Each row was made from one path, in order. Every step used is in the known rows, and no mark comes twice. Write each row's path.
Known rows:
funen > nako > gibube > busi: [-25.3 -24.4  -5.1  21.0  22.2  12.2  -7.2  -7.4 -22.0 -44.2   3.8 -29.3
  19.6  -7.4 -41.9  15.7 -32.8 -21.5   3.0 -52.6 -16.4  23.9  24.0 -24.1
   0.5  24.1   6.8  35.9  14.6]
nemez > funen > nare > duzedo > riket > gibube: [-20.6   8.0  15.0  11.8  -1.4   8.1  13.8 -23.8   8.3  11.8  -3.9   9.4
 -56.4 -21.5   3.7  65.5  20.7  -3.2  -5.4  11.8 -46.1  15.9  10.8 -24.0
 -34.1  -5.0 -32.7 -15.0   8.9]
riket > funen > nako > gibube: [-16.7 -51.8 -32.6  23.1  24.6  10.9  -2.0  17.3 -44.9 -19.5 -21.3 -12.3
  33.7   0.9 -33.6 -24.1 -40.9  -7.6 -20.7 -36.6 -45.2  39.8   2.8 -45.4
 -13.3  -2.5   8.6  34.5  37.7]
nemez > gibube > riket > funen > nare > duzedo: [-15.5 -10.3  26.8  19.3  -8.6  21.8  -7.0   3.4   4.1  -0.5  -7.0 -14.0
  -4.4  -8.9  -4.9  48.6  18.6 -24.8  14.4  16.1   4.2   1.9 -12.1  -5.6
 -45.6  -6.9 -24.0   3.9  20.4]
nare > duzedo: [-23.7  38.4  10.9   4.5  16.3   7.7   6.7  -8.1  29.2 -20.8 -23.6  -8.9
 -27.3  -7.1 -16.4  32.4  14.1 -27.9  15.3  -1.6  -9.1  12.1  14.2   8.0
  31.7  15.2   4.5 -31.2  10.1]
fuvu > duzedo > riket: [-34.1  40.1  11.5  15.0  -0.1   7.9  17.4 -28.9  28.7  -1.2 -47.5  -5.0
 -54.5 -10.9 -18.9  28.3   2.6 -39.8  -9.2 -15.7 -28.6  32.3   0.6  36.7
  25.5   0.7  -2.5 -41.9  26.7]
gibube > busi > funen: [ -6.7  10.8  12.9  16.2  28.9  12.2   1.5   0.6  19.0  -3.6  -5.7  19.1
  -8.9   3.7 -17.5  23.5  14.4  10.7  -4.5 -19.9  20.2  24.6  13.4 -16.6
  49.4  15.9 -13.9 -10.4   1.3]
duzedo > riket > gibube: [-20.9  -3.7  14.3   5.3  19.3  -7.0  30.2 -17.8  -4.8  -7.3 -49.6   4.3
 -13.8 -12.3 -10.3  25.9 -44.9  -9.6 -36.3 -33.4 -63.1  46.1  21.8 -22.9
 -16.7   2.3   0.0 -47.6  34.6]
nako > gibube: [-31.0   4.3   3.4  23.9   8.8   2.6   9.6   7.7  -8.3 -34.2 -16.1 -14.8
  13.3  -5.5 -16.7  12.7 -18.9 -20.3   3.8 -25.5 -19.1  40.3  30.9 -29.0
  13.2  23.6  33.5 -14.0  24.3]
nemez > gibube > busi: [-15.1  -8.2  30.0   6.5  28.8   4.8   9.4 -24.9  -1.8 -23.8   7.8  -7.5
  16.3  -1.6 -23.4  41.8  -9.1 -15.0  16.1 -30.4  16.5  13.8  44.0 -41.9
 -15.4  22.2   0.7 -11.4   9.6]
fuvu > funen > nare > duzedo: [-39.3  45.3   1.6  23.6  25.3  18.5  -8.7  -2.8  25.3  22.2  -7.8   8.5
 -67.2  -1.1   2.9  41.3  52.9 -24.7  36.1  26.8  -1.5   4.0  -2.2 -17.2
  55.3  12.5 -10.9 -11.4  -4.3]
fuvu > funen > nako > gibube > nare > duzedo: [-46.5  -7.5 -15.1  31.7  23.1  30.4 -17.7  15.7  -8.1   1.0  23.3 -38.8
 -33.0   5.6 -24.8 -15.3  -0.3 -23.2   9.3 -29.5  17.8   1.6   2.4 -12.2
  45.2  27.0   4.5  34.8 -12.6]
fuvu > funen: [-27.7  22.5  -1.8  27.0  46.4   9.5   6.3   5.0   5.5  17.7 -35.3  16.8
 -27.5  16.6 -17.4  -0.6   7.2 -13.7  -7.5  -6.8  -6.7  27.9  11.5 -25.3
  59.9   2.5   6.3 -16.3  25.4]
busi > duzedo > riket > funen > nare: [-15.8  24.6  11.8  -2.6 -15.5  15.5  -5.6   2.8  19.8  18.9 -28.2  23.3
 -37.4 -22.9   3.1  44.8  15.2  -8.5   5.7   8.2 -41.0  20.1 -32.3   7.1
  -2.3 -15.9 -16.7 -33.5  11.5]
gibube > nare > duzedo > riket > funen: [-15.6   9.2  12.9   0.3 -15.5  27.2  -9.6   2.4  34.3   6.5 -15.5   7.9
 -29.1 -20.3 -23.1  16.9  -2.6  -2.0 -14.1   3.6  -5.2  16.9 -17.5  11.2
   4.9   7.4 -26.5 -27.5   3.2]
nare > duzedo > riket > funen > nako > gibube: [-23.0 -19.9 -14.1  18.0 -13.1  12.1   9.1  17.7 -23.0  -9.9 -27.1 -16.9
 -12.7 -22.5 -16.9 -17.0 -33.1 -15.7 -35.2 -35.9 -64.1  24.0 -19.6  11.8
  -3.3 -21.5  -5.6  17.7  31.2]
gibube > riket > funen > nako: [ -2.6 -35.9 -13.3  21.8  33.6  18.4 -10.5  10.6 -18.2  -9.1 -61.1  -6.8
  24.1  14.6 -54.5  -6.0 -40.9 -18.1 -45.4 -21.4 -37.2  32.2 -28.4  12.7
 -15.2 -25.8 -20.6  31.3  60.7]
nare > duzedo > riket: [-26.0  50.5  17.8   3.8  -0.3   4.4  20.7 -10.6  30.6  -6.4 -44.9   0.3
 -47.9 -19.1 -12.6  32.6  -1.8 -25.7 -11.3  -7.4 -42.0  18.9  -0.9  36.0
  32.1  -6.0  -1.3 -44.0  20.7]
nemez > gibube > fuvu > funen > nare > duzedo: [-32.8  22.2  21.0  22.1  20.4  21.1 -18.1 -14.3  18.5  27.4  36.0 -13.3
 -53.8  13.4   7.4  45.8  60.1 -28.9  61.4  10.9  34.6  -4.4  26.5 -39.2
  26.9  23.3  -5.5  -5.6 -13.4]
riket > funen > nare: [-11.0 -11.6 -14.3  11.7  23.5  14.3 -13.5  -6.0   0.0   3.7 -24.9  28.0
   0.6  -4.9 -18.5  38.4  10.9  -2.5  18.8  24.6 -31.8  36.8  -3.5 -58.9
 -11.2   9.4 -15.5  -6.0  21.0]
fuvu > funen > nare: [-34.6  23.7  -8.6  27.9  46.7  13.2  -6.4  -6.0   5.5  26.0 -22.4  23.6
 -42.7  10.2  -9.4  35.1  28.9 -14.8  24.2  19.1 -17.6  26.8   2.9 -45.7
  46.4  11.2  -3.6  -7.4  12.8]
duzedo > riket: [-21.3  28.4   9.8   8.7  20.4  -1.1  22.6 -13.1  11.3  -2.2 -59.7  15.4
 -23.0  -7.1 -24.3  26.8 -23.5 -16.1 -23.6 -13.5 -56.8  42.2   4.1   9.5
  24.1  -7.2   6.0 -41.5  39.7]
fuvu > funen > nako > gibube: [-39.2 -17.5 -26.4  40.9  45.9   9.4   5.2  16.5 -39.9   2.7 -19.5 -16.2
  -9.7  15.6 -24.1 -28.1 -24.1 -20.3 -15.7 -40.4 -30.4  30.5   9.1 -32.0
  44.3  -0.8  19.9  33.3  29.4]

Write each row's path:
[-32.4  51.7  12.1   4.7  -1.3   9.3   8.6 -21.4  30.2   2.2 -32.6   7.1
 -63.2 -25.7  -3.6  68.5  21.9 -27.2  20.5  18.7 -52.0  18.0 -10.9  16.8
  17.6   2.4 -11.1 -34.4   8.4] : funen > nare > duzedo > riket
[-16.6  15.4  18.8   9.3  -7.2  12.2  -2.6 -12.4  30.2  22.3   8.3  -0.1
 -65.9 -10.7  20.5  53.8  32.0   0.0  12.2  -6.7 -17.1  24.3   5.7  -9.7
  16.1  16.2 -27.8 -35.4 -12.1] : busi > funen > nare > duzedo > riket > gibube > fuvu
[-16.3   6.1  41.5  -7.1  -1.2   9.7  -3.3 -11.1  25.5 -33.1  14.8 -19.5
  -4.0 -18.6  -4.1  46.5  -4.5 -17.4  10.7 -47.1  24.6  -0.5  31.6 -11.9
 -15.5  32.3  -8.5 -36.4 -13.6] : riket > gibube > busi > duzedo
[-14.1  12.5  16.9  19.3 -16.2  28.2 -22.4  11.3  28.9  -7.5 -26.5  -3.1
 -18.1 -13.1 -16.0  49.7  24.3 -26.0   8.2  29.0  -3.8   9.7 -30.1  18.0
 -13.7  -2.1 -31.8   0.6  23.1] : gibube > riket > funen > nare > duzedo
[-24.8  -1.7   8.0  31.6   1.0  16.3 -11.4   7.6   1.6 -11.9  30.0   3.6
 -10.6 -13.1   2.1  43.8  25.9   6.7  29.4 -11.8  14.7  28.2  14.9 -44.3
  27.6  35.3  -3.0  12.6 -16.1] : nako > gibube > busi > funen > nare
[ -7.0 -27.7 -25.8   7.6  35.7   6.8  10.7  -4.1 -25.4  11.5 -66.0  18.9
  -3.0   0.0 -40.1  -8.6 -45.9  -2.9 -47.6 -25.8 -81.8  42.2 -23.3  -8.1
  -3.1 -34.1 -19.8   8.1  52.8] : duzedo > riket > funen > nako
[-22.2 -40.5 -21.2  30.2  -7.2  28.6 -31.9  -3.4  -8.9 -19.6  14.7 -43.0
   0.9   6.8 -34.9 -16.9  -0.3 -36.4  12.8 -40.2  10.6  30.8   9.7 -13.9
  -8.3  19.9  -3.4  34.7  19.0] : riket > funen > nako > gibube > fuvu > duzedo
[-22.0   3.5  20.3  22.6  18.3   8.4   1.7  -7.3   9.4  26.3 -21.9   3.9
 -39.2   9.3  -5.9   5.0 -13.6  -9.2 -27.4 -36.4 -16.5  38.9  26.6 -23.7
  26.0   5.6  -7.6 -35.5  26.8] : duzedo > riket > gibube > fuvu > funen
[-22.8 -26.1 -31.1  30.7  44.2   3.5  14.5  19.6 -39.5  -3.9 -17.0 -11.9
   4.7  15.0 -18.3 -21.9 -22.6   1.1 -20.5 -43.5 -34.7  40.1   3.9 -26.8
  41.0  -0.5  17.0  27.1  21.1] : busi > funen > nako > gibube
[-41.3  56.1   8.7  22.4   9.5  15.2   5.2  -4.7  27.3  36.8 -28.5  17.7
 -88.7 -13.6   6.8  41.4  37.9 -23.8  10.6  19.2 -34.8  11.6 -19.2  11.2
  56.5  -8.7 -16.4 -23.4   6.5] : fuvu > funen > nare > duzedo > riket
[-21.0   0.2  27.9  19.5  -8.8  10.7  17.1 -22.8  23.8   6.7  -4.4  -2.5
 -52.4 -17.1   7.0  24.6   5.0  -6.5 -27.5 -45.9   8.4  25.1  11.0   8.2
  13.3  11.8 -34.9 -32.6  -4.2] : fuvu > duzedo > riket > gibube > busi > funen
[-20.4  10.6   2.9  16.3 -12.3  15.7   7.8 -12.2  20.0  10.0 -45.3   9.7
 -37.9 -13.4 -16.5   5.6   1.4 -23.8 -24.5  -9.4 -26.2  35.1 -14.5  17.2
   5.3 -12.3 -19.8 -30.5  33.2] : fuvu > duzedo > riket > funen
[-21.0 -17.2  -7.1  10.3 -15.0  11.0   5.7  26.3 -24.6  -3.7 -25.5 -15.9
  -4.0 -17.3 -12.4 -19.0 -36.8 -13.9 -34.5 -51.8 -53.9  22.4 -25.6  19.9
  -4.8 -28.1   6.4   6.7  28.5] : busi > duzedo > riket > funen > nako > gibube
[-25.1  18.7  23.9   1.0  -1.3  -1.9  28.7 -15.0  15.5 -11.5 -34.9 -11.5
 -38.1 -24.0   1.9  31.9 -21.8 -20.6 -23.8 -26.2 -47.9  22.6  16.6   5.8
  -7.0   2.8  -7.2 -51.3  17.3] : nare > duzedo > riket > gibube
[ -5.5 -47.7  -9.2  11.0  56.6   7.3   7.0 -11.1 -23.3  -5.9  -3.6  -3.7
   3.4   7.5 -21.3   9.0 -26.3  12.0 -25.2 -55.1 -15.2  25.6  17.1 -45.8
   4.6  11.5 -29.0  18.5   4.1] : riket > gibube > busi > funen > nako
[-40.6  24.1  14.6  19.6   7.8   9.0  12.2  -9.6  11.9  31.9 -17.7   5.9
 -79.4 -18.7  20.6  41.5  16.8 -17.1  -1.6   2.8 -42.0  13.6  -1.1 -19.1
  17.2   1.3 -22.4 -31.6   2.6] : fuvu > funen > nare > duzedo > riket > gibube
[-14.5 -22.6  15.1  38.2 -23.0  18.4  -7.8  36.2  -8.2 -28.5 -30.0 -15.7
  36.6  -4.7 -24.8  -7.5 -29.8 -16.3 -35.7 -21.2  -2.5  39.1  -4.1   3.1
 -17.5  -1.9   7.1   7.9  50.5] : nako > gibube > riket > funen
[-21.7 -51.3 -21.4  18.1   4.8  21.4  -8.7  10.5 -31.8  -3.3 -14.9 -10.9
  13.0  -9.5 -41.9 -17.5 -55.3   1.7 -34.2 -37.7 -44.2  42.4 -14.4 -25.0
 -19.3   2.8  -5.3  26.7  24.8] : duzedo > riket > funen > nako > gibube > nare
[-29.3 -11.5  -6.4  23.2  -4.5  25.2  -2.5  -1.1  -9.4  -4.1  16.3 -25.6
 -32.2  -8.9 -39.3  10.0  -9.5  -6.9 -21.3 -25.7 -20.1  10.8  -1.8  11.7
  -4.2   1.1 -11.2  38.4   5.4] : nemez > funen > nako > gibube > nare > duzedo > riket
[-26.6  -3.5  13.9  15.1 -43.9  27.7  -9.5  21.3  16.6 -11.3   7.9 -13.7
 -14.2 -30.1 -12.6   2.8 -11.3  -5.3 -13.3 -13.6  -1.4  20.7  -6.1   3.3
  -4.3  18.2  -4.6 -15.3  -0.5] : nako > gibube > nare > duzedo > riket > funen
[-24.3 -22.0 -15.2  39.6   4.3  26.0 -23.6 -17.2  -7.8 -16.1  31.7 -42.3
 -18.5  19.2 -42.0   3.1  21.6 -34.4  13.5 -34.5  20.7  22.8  29.3  -5.3
  -0.7  17.0  -1.0  51.1  16.7] : nemez > funen > nako > gibube > fuvu > duzedo
[-16.6   8.1  37.7  12.1 -57.5  19.3  -6.7  25.0  15.9 -19.9   8.5  -6.5
  -2.8 -37.0  -0.3  10.7  -9.5  -6.9 -17.5 -45.9   5.7  11.7  -5.4  21.9
  -3.8  -0.1  -4.7 -17.7   4.5] : nako > gibube > busi > duzedo > riket > funen
[-32.3  -4.7 -11.6  20.9   2.9  21.4   5.6  17.2  -6.1   6.9   4.2 -25.0
 -40.3  -6.8 -14.5  -7.2 -13.8   0.2 -21.1 -38.1 -19.6  18.8 -18.8  22.3
  43.1   6.5  -3.5  15.6  -9.5] : busi > funen > nako > gibube > nare > duzedo > riket
[-23.2  21.7  31.6  -6.9  -3.8  -2.9  24.9  -7.3  14.3  -4.7 -33.5  -9.1
 -29.7 -19.1   6.7  31.2 -25.5 -18.9 -23.9 -42.7 -38.9  20.9   8.1  12.7
  -7.6  -3.0   3.8 -62.5  14.4] : busi > duzedo > riket > gibube
[-25.2  46.8   5.6  12.6   5.5   9.1  14.8  -2.3  26.8  28.6 -25.6  21.2
 -74.0 -14.8  13.8  48.6  38.7  -1.4   6.5  16.8 -40.9  21.1 -24.0  17.0
  52.5  -8.4 -18.7 -30.0  -1.7] : busi > funen > nare > duzedo > riket
[-12.7 -15.6   8.6   6.4  18.2   7.6  18.6 -10.3  -2.2   3.6  -9.1 -10.2
 -42.3 -14.9  -5.2  16.0 -18.6   4.2 -38.3 -55.6 -34.1   8.7  -3.3  10.8
  14.1  -7.0 -42.2   1.6  -2.1] : nare > duzedo > riket > gibube > busi > funen > nako
[-36.5  -3.5  19.4   7.0  -4.1  17.3   4.8 -38.0  25.3  -3.2 -10.0 -22.6
 -45.1 -14.4 -17.8  35.4 -17.8 -27.5  -9.0 -29.9  -1.7  30.8  16.8  -3.4
 -21.5  36.4 -15.4 -44.9  -3.1] : fuvu > duzedo > riket > gibube > nare
[-17.7 -21.4   3.3  17.7 -28.6  21.6  -5.1   9.9  -8.9 -24.4  -0.8 -20.3
  -8.2 -33.2 -24.1  -0.4 -25.8 -12.1 -26.5 -45.6 -33.3  10.1 -11.9  14.8
  -9.3  -9.2 -24.0  29.6  14.1] : nare > duzedo > riket > funen > nako > gibube > busi
[-29.1  38.5  20.8  -1.1  -3.5  19.4  -0.4 -14.2  43.1  -4.7 -17.8  -7.0
 -46.9 -17.3 -24.7  39.6  -0.9 -18.8   2.0  -4.2  -8.8  14.1  -2.7  29.0
  24.8  20.4  -8.6 -38.5  -3.0] : gibube > nare > duzedo > riket
[-23.9  -1.7  13.6  31.1 -51.9  24.9 -16.2   0.5  19.9  -8.0   1.5 -22.3
 -23.1 -14.0 -11.4  -2.8   4.3 -29.7  -4.8 -29.7   7.9  40.4   8.2  12.9
  -0.3  12.9  -1.4 -14.9  22.7] : nako > gibube > fuvu > duzedo > riket > funen
[-13.2 -42.2  -5.4  21.5  -6.4  16.1  -3.6   6.2 -29.5 -19.3 -14.4  -5.6
  16.8 -21.5 -35.2  -6.7 -49.0  -3.7 -38.0 -53.4 -46.6  33.7  -6.2 -13.0
 -19.1 -10.1 -16.6  34.7  32.0] : duzedo > riket > funen > nako > gibube > busi
